Each row was made from one small tree. The marks that hang from a mark follow it in brackets, in the order of their numbers. Every link used is in the known rows. Write each row's tree.
In the rows, zero is written as 128.
Known rows:
q_369[q_44 q_304]: [131 124 130 126 113 163 163 137 125 111 105 137 119 105 120 153  98  94
 134 133 112 161  90 115 134 124 172  98  64 103 106 126  79]
q_369[q_304 q_582[q_67 q_176]]: [167 124 142  99 182  99 160 116 147  92 145 129 118 127 137 166  93 113
 130  87  74 184  79 130 113 100 118 178 158 114 145 123 122]
q_369[q_44]: [141 130 117 147 134 154 129 127 126 118 104 134 122 112 137 131 103 119
 139 135 121 145 106 120 132 147 164  97  89 115 130 116 103]
q_369[q_304 q_582[q_176[q_44[q_67]]]]: [189 107 166  77 150 125 144 111 138 142  83 122 163  95  97 178 103 114
  96  85  87 183  65 120 116  95 151 168 112 123 119 120 114]
q_582[q_369[q_304]]: [156 114 152 111 109 137 168 145 111 129 140 102 107 129  90 148 142 109
 138  89 119 152  84 112 129  98 138 140  87 115 117 157  82]
q_44[q_67 q_176[q_304]]: [128 120 179  77 134 134 148  92 132 165 114 123 159  58 133 121 177 106
 149 109 106 132 119 107 125 131 134 167 159 179 129 113 111]
q_582[q_176 q_369[q_44[q_67] q_304]]: [184 120 141 103 157 146 180 135 113 148 110  85 118  98  89 170 128 117
 149  60 101 166  53 114 133 110 166 162  38  88 119 139  63]
q_304[q_369[q_582[q_67 q_176]]]: [181 134 160  95 191 120 145 105 134 125 134 165 145 114 147 161 101 163
 139 107 123 171  88 139 111 138 107 190 188 124 157 129 132]
q_369[q_44[q_67 q_176[q_304]] q_582]: [155 111 171 134 162 155 149  92 118 162  82 135 159  19 154 157 142  88
 133 132  81 188  90 108 117 161 160 158 151 167 132  85  95]
q_369[q_304[q_67[q_582 q_718]]]: [145 159  73 111 102 158 139  82 116 132  83  99 122 151 139 140 152 135
 156 141  98 162  89 119 152 144 109 151 117 153 126 140 119]
q_582[q_67[q_44[q_369] q_718] q_176]: [186 177 106 104 162 127 133 104 129  97 118  97 121 158 181 132 135 131
 163 100 121 155  86 104 172 149 150 195 133 116 177 114 114]
q_304[q_369[q_44[q_67] q_582]]: [152 121 171 133 149 177 157 114 104 195  79 174 170  37 134 182 120 138
 104 147 138 176 131 140 100 170 154 156 112 130 125 140 119]
q_176[q_304]: [133 128 148 120 119 125 143 116 135 116 143 143 126 113 143 104 122 106
 124 133 109 125  90 125 105 131 138 133 140 138 123 112 116]
q_44[q_176[q_582] q_369]: [151 106 148 134 172 156 140 129 108 137 116 110 141 122 118 164 168 124
 150 150 126 150 169  98 203 170 152 179 158 158  76 145 126]
q_44[q_176]: [111 118 146 114 136 132 132 113 120 132 116 113 145 108 125 132 145 129
 157 120 128 143 135 108 159 133 122 135 149 161 127 121 102]
q_67[q_304 q_582[q_369] q_718]: [179 130  92 168  91 124 132 116 112 158 130 115 104 177 161 122 139 130
 156 107  99 141  60 104 138 112 130 168 113 149 140 145 106]
q_67[q_44]: [142 131 109 149 102 137 132 143 119 134 107 139 130 115 167 138 131 115
 134 114 131 135 101 121 133 133 132 137 103  99 156  99 108]
q_718[q_67[q_44 q_304 q_582]]: [163  90  67 197  64 105 161 152 126 143 125 164 110 157 209 136 123 105
 168  74  96 145  79 118 109 150 122 170 110 128 159 111 116]
q_304[q_67[q_582[q_176] q_718] q_369]: [157 175  88 105 154 163 145  51 120 143  94 110 156 156 146 129 139 204
 158 138 144 136  71 138 158 164  94 192 148 144 150 137 129]
q_582[q_176[q_44] q_369]: [211 117 139  93 156 128 109 133 132 121 115 110 121 167  92 125  96 162
 154  60 113 138  26 111 146 110 142 139  93 110 131 115  79]
q_304[q_369]: [121 128 162 100 129 154 154 114 117 148 125 163 153 109 122 130 124 156
 123 135 158 135 123 141 120 146 128 143 132 119 123 152 122]
q_44[q_67[q_304] q_176[q_582] q_369]: [159 106 164 138 139 165 157 131 110 190 125 149 149  68 115 157 181  98
 123 110 115 142 195 109 172 146 170 211 132 179  91 165 149]
q_304[q_67[q_582] q_369[q_44]]: [166 126 109 142 117 216 153  93  96 148  61 182 158 100 145 124 126 174
 153 150 133 137  96 150 141 212 125 120 100 128 135 125 100]
q_369[q_44[q_67] q_304 q_582]: [152 117 146 136 128 160 171 124 114 159  85 130 140  49 127 191 122  88
  99 132  94 205 116 121 104 132 162 141  86 123 114 130 104]
q_176[q_44[q_67[q_304]] q_582]: [183  83 136 118 113 146 116 157 131 193 110 198 139 103 123 139 120  96
 101  95  98 126 120 126 139 115 159 162 104 143  86 140 151]
q_718[q_67[q_44 q_582[q_176[q_304]]]]: [181 105  71 161 124  71 166 121 146 106 126 113 124 173 214 133 120 117
 197  83  75 145  11 111 120 154 107 181 144 106 171  61 102]
q_582[q_67]: [139 126 130  85 138 111 122 132 142 118 138 154 109 134 160 120 114 122
 152 100 101 129 126 127 130 138 117 131 159 138 141 135 131]
q_582[q_176 q_369[q_44]]: [181 132 118 146 167 145 142 128 112 113 120  96 103 141 120 137 103 155
 160  79 117 146  46 115 139 128 162 138  72  92 137 114  64]
q_44[q_176[q_304 q_582[q_67 q_369]]]: [179  94 158  77 174 111 136 152 126 133 153 144 103 121 170 131 153 100
 201  87  73 147  59  91 162 139 121 193 199 166 108 121  85]
q_176[q_44[q_67] q_304 q_582[q_369]]: [211  81 165  82 138 123 115 155 126 191 110 156 124 105 124 138 146 113
 132  96  85 129  56 110 130 122 151 170 131 140  78 114 110]
q_304[q_67[q_718] q_369[q_582[q_176]]]: [160 183 135 122 174 172 128  55 120 146 109 112 167 101 135 161 131 194
 115 143 153 181  81 147 127 148 116 211 147 154 167 119 140]

Write each row's tree:
[148 129 193 130 136 144 158 101 118 143 130 172 159  76 149 145 120 123
 101 158 127 164  76 136  87 148 132 163 179 133 132 124 120]  q_176[q_304[q_369[q_582]]]
[178 127  81 148 130 134 123  99  96 155  84  77 128 166 198 151 174 131
 210 109 113 165  33  67 191 151 106 181 143 154 156 110  52]  q_67[q_44[q_176] q_582[q_369] q_718]
[209 142  84 171  97 193 157 117  78 134  60 139 154 125 165 120 160 145
 146 140 116 131 123 131 166 207 131 168 111 134 165 114 119]  q_304[q_67[q_44[q_369] q_582]]
[208  85 138  65  99 140 149 136 110 181  80 128 140 147 105 149 140 116
 151  75  74 146  55 108 147 117 142 148 101 125  91 151  78]  q_176[q_44[q_67[q_582[q_369[q_304]]]]]
[187 148 138 110 156 157 146 101 120 112 131 102 119 108 111 102 146 157
 142  68 104 125  37 137 111 135 127 171 115 127 163  95 102]  q_582[q_176[q_304[q_67]] q_369]
[141 151 142 116 123 229 149 104 102 142  84 175 151  65 123 124 114 162
 128 139 155 139 115 159 122 195 154 122  75 129 144 131 103]  q_304[q_67 q_369[q_44]]
[157 173 118  93 152  98 130  98 152 100 132 114 109 145 211 116 119 105
 175  91  90 141   7 100 132 122 132 181 155 108 186  80  99]  q_582[q_67[q_44 q_718] q_176[q_304]]
[185 121 130 102 150 138 201 103 111 133  92  92 152 149  95 158 164 131
 126 107  97 149 125 114 160 139 159 186 108 118 112 164 127]  q_44[q_67[q_582[q_176]] q_369[q_304]]
[136 119 179 101 135 177 171 112 108  98 111  98 151 106  89 157 156 102
 147 127 133 169 154 102 179 152 171 150 116 154 102 159  99]  q_44[q_176 q_369[q_304]]
[167 129 144 107 148 124 171 130 129 107 150  77 102 148  84 150 129 137
 143  61 107 155  48 105 136  91 144 168  76  97 124 147  76]  q_582[q_176 q_369[q_304]]
[188  96 156 100 139 169 146 156 122 119 100 144 140 146  85 176 115 100
 117 144  98 161 121 106 171 138 185 140  94 109  48 149 119]  q_176[q_44[q_369[q_304]] q_582]
[157 112 159  95 155 153 156 128 131 133 129 219 118 100 184 133 100 108
 160 149  97 143  65 127 129 173 153 149 160 119  95 133 101]  q_176[q_304[q_369[q_44]] q_582[q_67]]
[138 110 140 154  95 168 173 136 135 144 133 196 126  95 153 150  83 124
 147 103 137 157  93 150  88 166 164 140  77 132 142 136 100]  q_718[q_67[q_304[q_369[q_44]]]]
[215 120 151  53 174 143 119 119 142  85 115 149 134 166 120 118  90 143
 155  81  98 136  95 117 155 153 156 139 138 127 132 122 120]  q_582[q_67 q_176[q_44[q_369]]]
[177 158 148 155 128 166 141 102 106 185 122 129 154  69 137 168 156 113
  78 143 122 175 165 127 110 138 173 211 133 186 147 150 169]  q_44[q_67[q_304 q_718] q_369[q_582]]
[124 159 131 117  97 138 125 108 131 186 130 132 126  93 137 121 157 109
 110 113 123 132 140 121 116 101 146 181 106 164 143 143 154]  q_44[q_67[q_304 q_718]]
[195 122 126 113 118 120 131 165 105 133 129 145 101 127 181 124 130 114
 175  62 109 142  66 107 127 138 116 164 128 113 175 117  81]  q_582[q_67[q_44] q_369]
[165 165 128  65 105 174  94  77 142 119  88 135 143 116 144  94 124 131
 129 137 100 142  46 132 128 148 148 129 137 168 137  72 128]  q_176[q_44 q_304[q_67[q_718]]]
[148 140  95 132  93 126 138  98 122 190 108 133 135 133 167 128 159 110
 127 117 106 130 125 111 125 115 122 176 132 161 144 149 141]  q_44[q_67[q_304 q_582 q_718]]
[113 141 139  96 108 149 128  96 127 179 122 123 138  78 135 133 172 108
 138 101 121 148 138 103 144 107 139 185 131 188 144 133 130]  q_44[q_67[q_304 q_718] q_176]
[147 123 155 166 143 183 147 110  97 143  95 169 157  71 145 179  96 142
 110 163 139 183  96 136 109 171 153 128 120 118 124 130  99]  q_304[q_369[q_44 q_582]]
[127 123 159 124 134 163 144  99 125 109 102 132 135  78 154 114 117  95
 171 130 104 157  72 102 147 155 165 112 136 148 127  91  66]  q_369[q_44[q_176[q_304]]]
[160 102 125 171  86 188 168 117 107 149  97 214 149 120 153 127 102 132
 135 132 128 140  83 137 132 165 157 124  88 113 129 154  89]  q_67[q_304[q_369[q_44]] q_582]
[132 147 120 100 109 125 114 121 153 130 156 156  98 139 173 113 114  95
 148 103 104 131 101 125 133 110 132 156 147 160 158 138 142]  q_582[q_67[q_304 q_718]]
[123 109 153 125  94 139 171 135 141 153 166 190 128 109 136 140 111 129
 139  88 145 133 119 155  87 145 130 172 116 151 145 147 141]  q_718[q_67[q_304[q_369]]]
[157 117 118  78 195 105 112 133 134 149 143  92  84 155 168 162 160 124
 211 109  99 160  93  74 195 133 108 202 191 179 107 144  95]  q_44[q_176[q_582[q_67[q_718] q_369]]]
[154 158 124  87 185  98 145  92 156  99 142  94 109 143 155 177 105 116
 146 109  79 200  58 108 129  95 123 181 159 133 147 124 118]  q_369[q_304 q_582[q_67[q_718] q_176]]
